Known rows, with every step that occurs:
C, U, R, A: [ -2 -18  26  18  19  -9 -38  -8 -27 -34  15  17  12 -44  21  25  14  -6
 -42  -4   2  22  21   2 -13 -43 -10  10   8  17]
A, R, U, G: [-23   2  37   0   8   2 -37   0 -14 -30  -9  -9   3 -16   4  26  -6 -14
   9  -4  45  34 -26 -20 -29   5 -13   0   9  21]
U, R, A, C: [-12  -4  35 -19  13 -21 -41   1 -23 -24  -4   5  35 -29  15  41  27  11
 -41  10  28  13  17   0 -22 -25   3  -9  27  -1]
R, U, G, F: [-13  14  11   6   4  -6 -35 -26 -19  13 -22  -3 -18 -22  -7   3  23 -10
  14 -15  43  41  19 -14   2  11 -17  21 -16  19]
G, F, H, U, R, A: [  5  -1 -15 -10   6 -11 -39  -7   3  -4 -28  -3  12 -25  38  16  63  11
 -22 -13   2  20  57  51 -12 -21 -23   2 -23   1]
F, H: [  8  -5 -20 -18   5  19   2   6   6   3 -19  -7   0   0  11 -14   9   8
  -8   3  -8   0   6  24   9  28 -17 -11 -23  -6]
U, G, A, R: [ -9  11  11  21  16 -14 -29   1   9  -7 -33   1  28 -11  21   3  16 -26
  14 -27  53  37 -31 -40 -25  21  -7 -14   3   9]
F, H, U, R: [ 15 -19  -4 -13   4  15 -11   6  27 -23 -18 -16  17   9  12  22  35   4
 -19 -12 -11  -4  10  34 -22 -28  -2  -5 -14  -1]
E, C, A, H, U, G, F: [ -7  -1  22  -1   7 -46 -33 -29 -11   3 -73 -61   9  41  18   7  38 -32
  14 -75  57   1  25 -27 -19  39   6 -21  -6  -3]
U, R, A, H, F: [-20  -3  47 -25 -13  -8 -26  -5 -50 -29 -14   7  21  -4  16   8  43  -4
  -2   4  20  22  14 -14 -17 -16   2   6   0 -10]
R, A, C, U: [-12 -17  22   1  16 -23 -40 -15 -28 -23 -25   0   9 -37   7  32 -14 -22
 -42  -8   7   8  -1  17 -13 -15 -17 -16  29  19]
E, C, U, G: [ -3 -21  27   9  24 -22 -28 -11 -20  -9 -18 -22  11  -8  -6  16  -8 -27
   4 -32  43   6 -24 -41   2  12   7  -3 -14  -9]
H, U, R: [  9 -15  16   7  -1  -8 -10  -1  20 -31   2  -7  16  10   2  33  27  -5
 -11 -15  -3  -8   1   9 -29 -55  20   7   9   4]
G, F, H, U, R: [ 11  -3 -25  -9  -1   5 -23 -10  22   0 -41 -14  14   3  33  11  50   4
 -10 -24  -6   8  31  42 -15 -16 -20  -2 -21  -5]
R, U, G, F, H: [ -8   8  -6 -15   9  14 -29 -18 -12  19 -45 -14 -18 -25   7  -9  33  -1
   5 -11  33  45  25  14  10  41 -38   9 -40  14]
E, R, A, C, U, G: [  3 -31  58 -11  27 -37 -69   2 -39 -32 -51   1  21 -44 -17  43   5 -26
 -22 -20  35  19 -16 -45 -17 -15 -21 -17  23   9]
E, H, U: [ 24 -11 -18   8   9 -18  -7   2  15 -24 -13 -30  -6  27 -24  18   1  -5
   7  -7   4 -30 -19  26  -2 -37  -4 -13 -20   0]
R, U: [ -5  -4   2   1   5   9 -12   2 -15 -10  14   1  -9 -11 -15   3   7   1
  -3   9   7  11   6  15  -1  -4  -7   2  -4  28]
C, U, R: [  3 -18  18  21  12   8 -24  -9  -3 -34   3   1   6 -18  21  22   0 -10
 -33 -13  -8   9  -7 -10 -14 -39  -7   7   9  10]
G, A, R: [-10  10 -22  20  13  -3 -21  13  11 -10 -16   5  30  -4  32  -9  15 -18
   5 -21  21  16 -22  -3 -21  12 -14 -27   8  16]
A, C: [ -9  -3  11 -17   2  -8 -13  -4   2  -5 -27 -13  18   3  -3  24  -7  -5
 -14  -4  11  -8 -16   1 -14  11   0 -19  25  -2]
H, U, R, A, C: [ -3 -17  35 -11  11 -34 -37  -5  -3 -37 -15  -8  34 -16   2  59  30  -2
 -37  -8  20   2  16  20 -38 -52  15 -12  31   4]
C, A, R, U, G: [-19  -9  41  12  18   2 -43  -1 -18 -31  -7 -20  10 -12  23  12   4 -20
  -7 -31  33  28   7 -26 -30  19 -23  -1  23  36]
F, H, A, R, U, G: [-10  -7   8 -10   7  32 -37   8  -4 -29 -10 -29   1 -11   1  20  22 -27
  17 -20  33  25   0  27 -16  12 -22 -12  -3  12]
H, U, R, A: [  3 -13  24   5   8 -21 -22   0  -3 -33  11   8  19 -17   5  36  39   2
 -22  -4   8   7  32  20 -26 -63  16   7   8   9]
R, A, H, F: [-20   3  29 -24 -17 -12 -15  -8 -47 -11 -26   2   3   1   6  -4  22 -15
  11   0  15  13  11  -4  -6   9  -6  -1  -6  -6]
C, A, H, U, R: [  6 -19  35   7  -1 -12 -14 -13   6 -44 -24 -36  11  37  24  24  34 -14
 -30 -51   3  -6  22  -4 -41 -29  14 -13  23  18]
C, A, H, F: [-10 -10  26 -10 -16   3  -7  -8 -30 -11 -36 -25   5  32  22 -20  16 -25
   5 -39  -5  -5  17 -22  -9  31 -11  -8  14   4]

Rows:
[-10   5  -4   4 -16  -3  -4  -5 -16   2 -51   0  15  22   2 -24  40 -34
  22 -30  20  11 -15 -16  -8  26  -4 -17 -11   4] -> G, A, H, F
[-12  -6  12 -16  20 -18 -59 -34 -26   7 -78 -17  -2 -51  29  23  10 -24
 -30 -27  37  41  18   9  -1  35 -49 -11  -9   3] -> R, A, C, U, G, F, H
[-25   6  20  14  16  -7 -58 -17 -24  -7 -26 -23   2 -19  44   4  18 -18
   2 -40  37  36  27 -22 -23  29 -45   1  16  34] -> C, A, R, U, G, F
[  3 -15  17   6  -7 -17  -3 -17   7 -27 -37 -40  -7  43  11   9  12 -25
 -13 -50  -4 -13  15  11 -29  -4   5 -20  18  25] -> C, A, H, U
[ -4  12  15  11   4 -20  -6 -18   0   0 -51  -9  -2  13 -10  -8  26 -28
   9 -31  63  42 -22 -40 -13  31   9 -16 -16   7] -> U, G, A, H
[ -4  -6  18  -7  -7 -33 -11 -13 -12 -30 -27 -14 -10  10  -5  22  17 -15
  -8 -11  18   6  11  29 -25 -22  14 -15  -2  13] -> R, A, H, U
[  6 -15  40  -9  15  -9 -44  18 -23 -21 -12   4   6 -18 -40  16  29  -1
  14   1  35  21  -5 -46  -6 -13 -11   3  -7  17] -> E, R, U, G
[ -5 -10   4 -14  11   1 -43 -38  -6  12 -89 -34  -3 -25  28  19  -2 -30
 -23 -39  26  28 -12   1  -3  41 -44 -13  -6  -3] -> A, C, U, G, F, H
[ -9  17  11   6   0 -18 -24 -28  -6  24 -36  -6 -11 -11  11   0  16  -9
  18 -23  38  30  14 -29   3  17 -14  19 -12  -9] -> U, G, F
[-10  -6 -24 -12   3  42 -29  19  -1 -33   6 -24   6  -5  14  10  22 -18
  12  -9   2   5   6  62 -12   5 -28 -23   4  20] -> F, H, A, R, U
[ -1   4  -8 -23  -2   5 -32 -24   4  24 -66 -39   3  -3   4  16  35 -27
  14 -41  38  12  21  16   3  34 -21 -14   1 -23] -> U, G, F, H, A, C
[-21 -12   8  -1  33  -3 -45  25 -25 -28   9 -31  37   3  33   2  13  -4
  -7 -26  23  -8  14   2 -21  32 -19 -30  15  27] -> E, C, A, R, U
[  9 -11 -18  15   2  18 -32 -34  -1  12 -44 -25 -23 -19  14   2  22 -42
  11 -56  12  20  25  20  12  15 -38   7 -18  -5] -> C, U, G, F, H, A
[-14   9  20 -16  -2 -18 -10  -6 -35 -16 -16  -4 -11  -2   6   5  14  -1
 -13   9  27  22  12   9  -9   8  -1 -12  -4   9] -> R, A, H
[ -1 -17   4  29  26  -5 -39 -11  11 -25 -38   2  41 -20  21  25  25 -27
 -46 -37  18  15 -21 -12 -24 -20  -8 -23  26  23] -> G, A, C, U, R
[ -3   2  16   8  15 -24 -24 -14   8   7 -56  -7  33  -7 -14  14  25 -25
  -4 -32  58  24 -23 -40 -15  28   8 -19  11   3] -> U, G, A, C
[  4 -28  27 -12  25 -31 -61  13 -33 -33 -36   6  24 -39  -2  32   7 -15
 -33  -6   3   1  -6 -10 -14 -27 -27 -29  28  15] -> E, R, A, C, U
[  2 -15  28 -36  20 -33 -49  28 -28 -20 -29   5  35 -25 -12  25  25   8
 -15  11  16   0   8 -14 -10 -13 -14 -30  23   1] -> E, R, A, C
[ -3  -4  17  33  10 -16 -19 -32  -7 -15 -57 -12 -13   0  -1   1  10 -51
  -8 -47  51  42 -34 -40 -16  16  -4 -16 -12  22] -> C, U, G, A, H
[-17 -19  49   0  -4  -7 -38 -15 -54 -45 -21   6  13 -16  26  18  23 -26
 -21 -15   8  21   5 -12 -20 -28 -11   6   8   5] -> C, U, R, A, H, F
[ 10 -17  56 -20   3 -50 -41   2 -24 -41 -51 -13   1   7 -29  34  38 -19
   8 -21  48  19  -4 -30 -27 -30   8 -16  -2   2] -> E, R, A, H, U, G
[  8 -15  31   8  -3 -22  -6 -16  16 -13 -26 -17  -2   7 -22  29   7 -26
  13 -29  26   6 -11 -17 -18 -17  19   8   2   1] -> H, U, G
[  2  -5  12  -7 -16 -17   5 -14   7 -26 -38 -28 -11  37  -5  19   3 -21
   1 -23  10  -6 -18  22 -27 -16  15 -18   3   8] -> A, H, U
[-22   1   7  -3   7  10 -30  12 -11 -32   7  -4   8 -11  16  16  -6  -5
  -2   9  14  14 -18  17 -25  -7 -22 -11  14  27] -> A, R, U
[ -2  13 -15  10   0  -9   1  -6   2   0 -41  -6   5  22   3 -18  30 -18
  -1 -21  29  20 -13  -7  -9  26   3 -29 -12  15] -> G, A, H
[  3 -23  29  -7  15 -25 -21   1  -5 -38 -24 -51  35  50  20  18  43 -10
 -17 -53  25 -21  21  -8 -35  -6  26 -31   7   3] -> E, C, A, H, U, R
[  2 -27  18  13   5   9 -38 -14  -1 -43  -5 -20  24  -6   3  48  10 -37
 -25 -38   3 -12  -3  13 -23 -48   2 -11  46   5] -> H, A, C, U, R
[ 25 -15  -2  10  15 -13 -18   5  15 -42   1 -24  12  19 -14  32  21   5
 -10  -8  10 -24 -14  11 -15 -65   7  -5 -17  -5] -> E, H, U, R
[ 19 -10 -16  13  13  -7  -5  -4  34   7 -56 -14  14   1 -12  -3  47 -29
   8 -42  30  21  -1   6  -8  21  -2 -12 -31   9] -> F, H, U, G, A
